Known rows, with every step that occurs:
vovu, padugon: [-2.94  2.15  3.68 -1.92 -0.95 -0.14  0.02 -2.09 -3.79  0.19  2.39 -0.59
 -1.96  1.25  1.43 -0.14 -3.66  4.82 -0.97  1.52]
vovu, padugon, voteg, sikog: [-2.91  2.40  7.34 -1.10 -0.05 -0.51 -2.02 -0.29 -6.09 -1.26  3.97  1.02
 -3.06  0.54  4.33  1.79 -1.67  2.61 -1.07 -0.91]
sikog, voteg: [-1.26 -1.84  3.41  0.58  1.81 -1.53  1.30 -1.20  2.17  1.88  3.13 -1.75
  5.75 -0.76  0.88 -4.33 -0.51 -2.00  0.17  2.72]
musa, padugon, mobelu, fufi: [ 3.48  0.04 -6.86  2.87 -5.14  2.11 -0.81  1.14 -0.46  0.74 -2.99  1.37
  3.38 -0.60 -2.42 -0.43 -1.45 -2.46 -0.80 -2.45]
voteg, sikog, vovu, padugon: [-1.36  0.51  3.48 -1.56 -0.97 -0.05 -1.15  1.01 -7.12 -1.21 -0.35 -1.86
 -3.11 -1.62  3.81 -2.49 -2.90  1.91 -3.04  0.56]
vovu, padugon, mobelu, fufi: [ 0.03  2.89 -0.32 -3.46 -2.49  0.79  1.05 -2.21 -9.17  0.01  0.54 -1.32
 -1.08  1.19 -3.18 -0.83 -5.15  3.95  0.15  1.08]
fufi, musa, sikog: [ 0.29 -0.02 -1.21  3.46  3.66  0.27 -3.25 -0.71  0.57  1.28 -1.54 -1.28
 -1.95  0.48 -1.05  2.57  0.44  2.14  0.69  0.68]
padugon, voteg: [-1.18  1.86  3.26  3.00  0.56 -0.23 -2.71 -0.29  4.05  1.17  4.52  3.46
  2.81 -2.73  2.52  0.53  3.19 -1.91  1.94 -1.13]
vovu, padugon, voteg: [-2.73  2.30  6.56 -1.50  0.45 -0.57 -0.48 -1.08 -2.66 -1.21  5.27  1.74
 -1.47  0.45  3.69  1.96 -1.19  2.85 -0.02 -0.03]
mobelu, fufi, musa: [ 2.10  2.89 -2.75  1.28  1.02  0.60  0.58 -1.11  0.43  0.90 -2.29 -0.14
 -0.97 -0.90 -4.23 -1.01 -1.72  0.19  4.66  6.32]
mobelu, sikog, voteg: [-4.76 -0.94  4.41  0.64  1.02 -2.39  2.42 -1.96  2.14  4.04 -1.73 -2.16
  0.41  2.07 -3.78 -5.30  0.98 -4.28 -0.13  1.70]
fadef, vovu, padugon, mobelu, sikog: [-1.28 -1.16 -2.46 -4.73 -2.30  0.69  1.49  0.42  0.64  1.63 -1.95 -1.93
  0.40  2.21 -1.35 -0.94  2.12  1.12  0.02 -1.52]
fadef, vovu: [-0.48 -1.21 -3.92 -0.84 -2.05  1.25 -0.60  1.19  7.70  3.04 -1.48 -0.62
  3.61 -0.98  1.04 -2.18  4.36 -0.42  1.43  0.20]
padugon, mobelu, fufi, musa: [ 4.01  2.07 -7.39  0.36 -1.02  1.33 -0.31 -1.94 -4.35  1.59 -2.41 -1.05
  2.35 -0.86 -8.15 -1.28 -1.94  0.12  2.94  0.97]
padugon, mobelu: [ 1.57  1.25 -6.02  1.07 -2.68  1.21 -2.22 -2.31 -2.82  3.15 -0.41 -0.83
  4.63 -1.43 -5.67 -2.37 -0.98  0.53  0.09 -2.70]
fadef, vovu, padugon: [-1.56 -0.90 -0.69 -3.87 -1.72  0.85  0.81  0.94  3.26  0.96 -0.17 -1.14
  0.66  1.04  2.49 -0.51  1.94  2.35  0.39  0.52]
fufi, musa, padugon: [ 2.43 -1.23 -3.66  4.03  2.26  0.01 -1.41  0.11  6.32 -0.92 -0.89  1.28
  0.18  0.73 -0.13  3.93  1.01  0.10  0.61  0.16]
voteg, sikog, vovu, padugon, mobelu: [-0.32  0.33  1.72 -2.02 -1.38  0.23 -1.20  0.81 -8.92 -1.21 -0.63 -2.19
 -2.31 -1.50  2.15 -2.41 -3.13  1.86 -3.20 -0.73]

Rows:
[-0.63 -0.22  5.18 -4.16  1.52 -0.83  3.40  0.55 -0.48 -3.73  5.03  0.89
 -0.56 -2.36  5.44 -0.56 -0.91  1.79 -0.69  1.88] | sikog, vovu, padugon, voteg
[-0.55  0.91  4.70  1.64  0.68 -0.35 -2.83  1.77 -0.52 -0.89  3.27  2.30
  0.55 -3.73  4.92 -0.24  2.60 -2.52 -0.10 -1.68] | padugon, voteg, sikog, vovu
[ 1.54 -1.88 -4.97  1.95 -3.93  0.82  0.53  1.09  1.44  0.55 -3.35  0.85
  2.08  0.38 -2.21 -0.72  0.34 -3.57 -2.73 -4.31] | musa, padugon, mobelu, sikog, vovu
[ 0.53 -0.45  0.85  5.29 -2.68  0.84 -3.89  3.05  2.69 -0.50  0.47  3.77
  1.36 -1.24  5.15  2.30  2.09 -3.87 -2.02 -4.44] | musa, padugon, voteg, sikog
[-4.35  0.13  4.27 -2.91  0.11 -1.69  4.12 -1.21 -0.20  0.83 -1.79 -1.42
 -4.13  1.36 -1.70 -3.72 -0.57 -0.72 -1.21  1.89] | mobelu, sikog, vovu, padugon
[ 2.98 -1.86 -0.85  3.27  3.43 -0.45 -1.36  2.04  5.00 -3.26  0.68  2.29
 -0.65 -0.47  2.85  4.94  2.41 -1.51  0.25 -1.04] | fufi, musa, padugon, voteg, sikog, vovu
[ 2.70 -2.74 -3.96  2.57  2.77 -0.78  0.39 -0.23  3.62 -0.72 -1.84 -0.19
  1.08  2.17 -3.47  2.87  1.06 -2.03  0.14 -1.33] | fufi, musa, padugon, mobelu, sikog, voteg
[-1.24 -2.38 -0.95 -5.31 -1.19 -0.01  2.66  0.61  0.69  1.25 -1.04 -2.60
  1.60  2.48 -0.80 -1.55  2.03  0.13 -0.09 -0.99] | fadef, vovu, padugon, mobelu, sikog, voteg
[-4.23  0.20  5.66 -2.67  0.76 -1.93  3.90 -0.78  0.28  0.14 -0.41 -0.29
 -3.95  1.01 -0.54 -2.68  0.70 -1.61 -0.73  1.17] | mobelu, sikog, vovu, padugon, voteg
[-1.44 -0.81  1.26 -3.56 -0.78  0.54  0.48  1.64  4.15  0.03  1.87  0.53
  1.00  0.47  4.04  0.94  3.66  0.96  1.05 -0.56] | fadef, vovu, padugon, voteg
[ 1.59 -1.17 -1.05 -0.35  4.17 -0.02 -0.50 -0.20 -3.05 -1.58 -0.62 -2.01
 -2.67  0.41 -0.47  2.87 -0.92  3.22 -0.39  0.34] | fufi, musa, sikog, vovu, padugon, mobelu
[ 2.55 -1.12 -1.63  4.26  3.22 -0.36 -1.76  0.84  7.03 -1.89  1.11  2.90
  0.54  0.23  1.36  5.49  2.72 -1.24  1.27 -0.92] | fufi, musa, padugon, voteg
[ 2.72 -1.48 -5.36  3.19  1.71 -0.12 -0.77 -0.38  3.70 -0.32 -2.72  0.48
 -0.16  1.90 -4.04  3.54  1.17 -1.08  0.23 -1.89] | fufi, musa, padugon, mobelu, sikog
[ 2.94  1.72 -3.65  2.25 -0.10  0.96  0.69  0.34  1.68 -0.15 -3.08  0.83
 -0.82 -0.34 -2.77  0.40 -1.56 -1.07  3.51  4.79] | mobelu, fufi, musa, padugon
[ 0.04 -0.06 -3.97 -1.14 -1.79 -0.11  1.43 -1.92 -2.57  2.52 -2.75 -1.67
  1.66 -0.29 -7.07 -4.00  0.07 -1.83 -0.59 -2.23] | padugon, mobelu, sikog, vovu
[ 2.39 -1.08 -1.04  4.62  2.89 -0.27 -2.84  1.45  4.69 -1.99  0.26  2.39
 -0.64  0.25  1.83  5.38  2.42 -1.41  0.46 -1.56] | fufi, musa, padugon, voteg, sikog
[-0.70 -0.27  3.20 -4.49  0.51 -0.49  3.71 -0.15 -1.24 -2.74  3.08 -0.73
 -0.82 -1.77  3.84 -2.02 -2.61  3.17 -1.40  3.01] | sikog, vovu, padugon
[ 1.51  1.96 -0.12 -0.86  1.58  0.75  1.58  0.21 -4.29 -0.89 -2.46 -1.30
 -3.79 -0.32 -1.57 -0.23 -2.96  1.55  2.73  5.96] | mobelu, fufi, musa, sikog, vovu, padugon
[-2.46  0.51  2.70 -3.71 -0.71 -1.01  2.10 -2.67 -7.59  0.62  0.73 -2.40
 -1.13  3.24 -3.52 -1.41 -3.54  2.16 -1.59 -0.84] | vovu, padugon, mobelu, sikog, voteg
[ 1.12 -1.23  1.14  3.93 -2.16  0.65 -2.40  3.66  2.91 -1.85  0.87  3.60
  1.32 -1.91  6.19  1.88  2.12 -3.98 -2.34 -3.89] | musa, padugon, voteg, sikog, vovu
